In the rows, zero is written as 128.
Known rows, with every way that one mark hangs from another
dafus[dize gubep[rute[sazup] tugo[pebinur]]]: [117 119 187 136 155 218 106 137 123  70 164 142 144 171 118  87 151 135
 141 144 106]
pebinur[tugo[gubep[dafus rute[sazup]]]]: [101  94 180 130 154 169 104 170 129  96 106 108 136 125 116 102 191 149
 134 116 109]
dize[dafus[gubep[rute[sazup] tugo]]]: [ 96 119 184 130 151 183  98 145 119  66 191 108 126 157 134  99 108 164
 108 131 108]
rute[dize]: [143 162 129 137 142 141 121 130 130 112  98  93 134 142 137 107 157 137
 124 104 108]
tugo[gubep[dafus rute[dize]]]: [107 151 159 127 141 191 108 168 120  79 108  84 140 129 137  94 196 148
 117 145 105]
pebinur[tugo[gubep[dafus]]]: [131 122 136 138 134 118 110 154 128 107  88 114 132 129 125 108 189 136
 156 139 112]
dize[dafus[gubep[rute]]]: [117 139 145 135 129 171 101 137 116 107 158 112 134 162 148  98 111 156
 100 153 103]
dafus[gubep[rute tugo]]: [141 148 163 131 126 189 102 137 120  65 157 115 132 158 112  98 139 134
 121 153 108]
pebinur[tugo[gubep[dafus[dize] rute]]]: [123 118 156 125 134 167 108 163 127  95  73 138 138 145 124  96 187 157
 147 138 110]
sazup[roki]: [192 118 134 143 123 128 104 144 130 115  87 119 130 145 120  98 141 135
 121 131 108]
gubep[dafus rute[dize sazup[roki]] tugo]: [127 108 201 123 157 203  89 165 117  42 109  77 128 133 121  91 183 164
 110  88 116]
tugo[gubep[dafus[dize] rute] pebinur]: [115 124 165 140 136 209 108 156 125  88  89 141 156 148 135  87 195 139
 144 198  99]
dafus[dize gubep[rute[sazup[roki]]]]: [161 105 169 126 146 185  94 163 126 108 158 146 129 177 115  79 153 149
  99 111 106]
rute[dize[dafus[gubep]] sazup]: [100 149 144 133 166 137 110 141 122 117 196  86 124 158 159 101 133 159
 104  91 108]
sazup[roki rute[dize[dafus]]]: [147 137 160 138 117 149 108 161 117 113  91  82 124 145 164  94 100 163
 114 120 106]
rute[dize[dafus] sazup[roki]]: [139 114 151 137 161 133 103 157 124 113 119  83 122 142 162 100 119 171
 106  75 110]
tugo[pebinur]: [148 130 132 157 134 158 120 118 133 120  86 121 150 142 133 105 147 115
 147 159 102]
gubep[dafus[dize] tugo[pebinur]]: [129 130 158 144 140 171 109 121 125  60  89 140 144 153 131  96 190 136
 165 167 113]
gubep[dafus rute[dize sazup] tugo[pebinur]]: [ 83 122 201 137 169 232 105 140 123  46 104  79 148 130 130  96 193 145
 138 117 109]
pebinur[tugo[gubep[rute]]]: [141 120 150 136 126 155 114 158 132 113  72 115 139 133 119 106 137 138
 146 133 105]

Rows
[141  84 185 126 149 191  92 165 126  86 103 139 135 154 115  81 191 166
  99 112 111] -> gubep[dafus[dize] rute[sazup[roki]]]
[148 123 169 125 154 188  94 165 121 102 162  91 130 159 123  85 155 147
  93  79 106] -> dafus[gubep[rute[dize sazup[roki]]]]
[108 161 156 139 125 155 123 142 119 117 105  82 130 142 165 104 108 159
 115 126 105] -> sazup[rute[dize[dafus]]]
[108 148 183 123 161 201 106 146 123  61 184  85 131 154 122  95 153 145
 111  92 109] -> dafus[gubep[rute[dize sazup] tugo]]
[106 153 167 130 140 188 108 136 119  58  97  76 130 139 156 103  99 175
 120 114 109] -> gubep[rute[dize[dafus]] tugo]
[100 136 184 136 166 224 105 137 122  68 169  87 145 153 127  94 154 130
 136 115 105] -> dafus[gubep[rute[dize sazup] tugo[pebinur]]]
[ 95 103 187 138 158 213 108 164 128  89 117 141 154 144 132  85 206 142
 136 173 101] -> tugo[gubep[dafus[dize] rute[sazup]] pebinur]
[117 128 162 133 129 182 104 162 124  82 109 113 142 131 124  95 191 142
 116 180 103] -> tugo[gubep[dafus rute]]
[113 123 182 146 134 220 102 128 119  47  81 108 153 133 118  99 178 134
 147 177 107] -> gubep[dafus rute tugo[pebinur]]
[112 123 164 146 134 206 106 154 121  87  92 114 157 130 131  93 190 128
 141 204  98] -> tugo[gubep[dafus rute] pebinur]
[110 143 166 126 162 196 109 147 125 102 178  91 138 156 127  94 164 141
  98  88 104] -> dafus[gubep[rute[dize sazup]]]
[123 142 143 149 137 156 104 121 118  82 155 113 137 158 152 100 106 136
 153 177 107] -> dize[dafus[gubep[tugo[pebinur]]]]
[135  95 169 134 145 173  86 163 118 107 168 111 124 162 137  87 111 164
  89 120 105] -> dize[dafus[gubep[rute[sazup[roki]]]]]
[161 116 155 136 158 142 106 155 128 112 114  91 126 140 129  97 155 146
 111  73 111] -> rute[dize sazup[roki]]
[110 164 141 144 148 164 107 125 117  79 156  83 135 156 163 101 112 142
 150 142 107] -> rute[dize[dafus[gubep[tugo[pebinur]]]]]
[ 82 119 191 142 167 217 109 138 123  65 113  77 144 135 159 101 107 164
 135 113 105] -> gubep[rute[dize[dafus] sazup] tugo[pebinur]]
[102 146 163 141 144 215 109 158 121  84  93  86 157 128 145  92 199 131
 141 169 100] -> tugo[gubep[dafus rute[dize]] pebinur]
[134  99 188 129 145 176  82 162 116  64 175 107 120 159 130  90  99 169
 104 124 110] -> dize[dafus[gubep[rute[sazup[roki]] tugo]]]
[122 149 154 145 141 207 117 155 123 102  88  90 155 133 147  96 151 127
 143 159  95] -> tugo[gubep[rute[dize]] pebinur]
[122 132 144 152 137 159 110 148 128  99 107 117 149 129 137  99 196 118
 153 201 103] -> tugo[gubep[dafus] pebinur]
[111 150 158 129 141 197 108 140 121  81  91  83 142 136 135  98 197 153
 106 113 108] -> gubep[dafus rute[dize]]
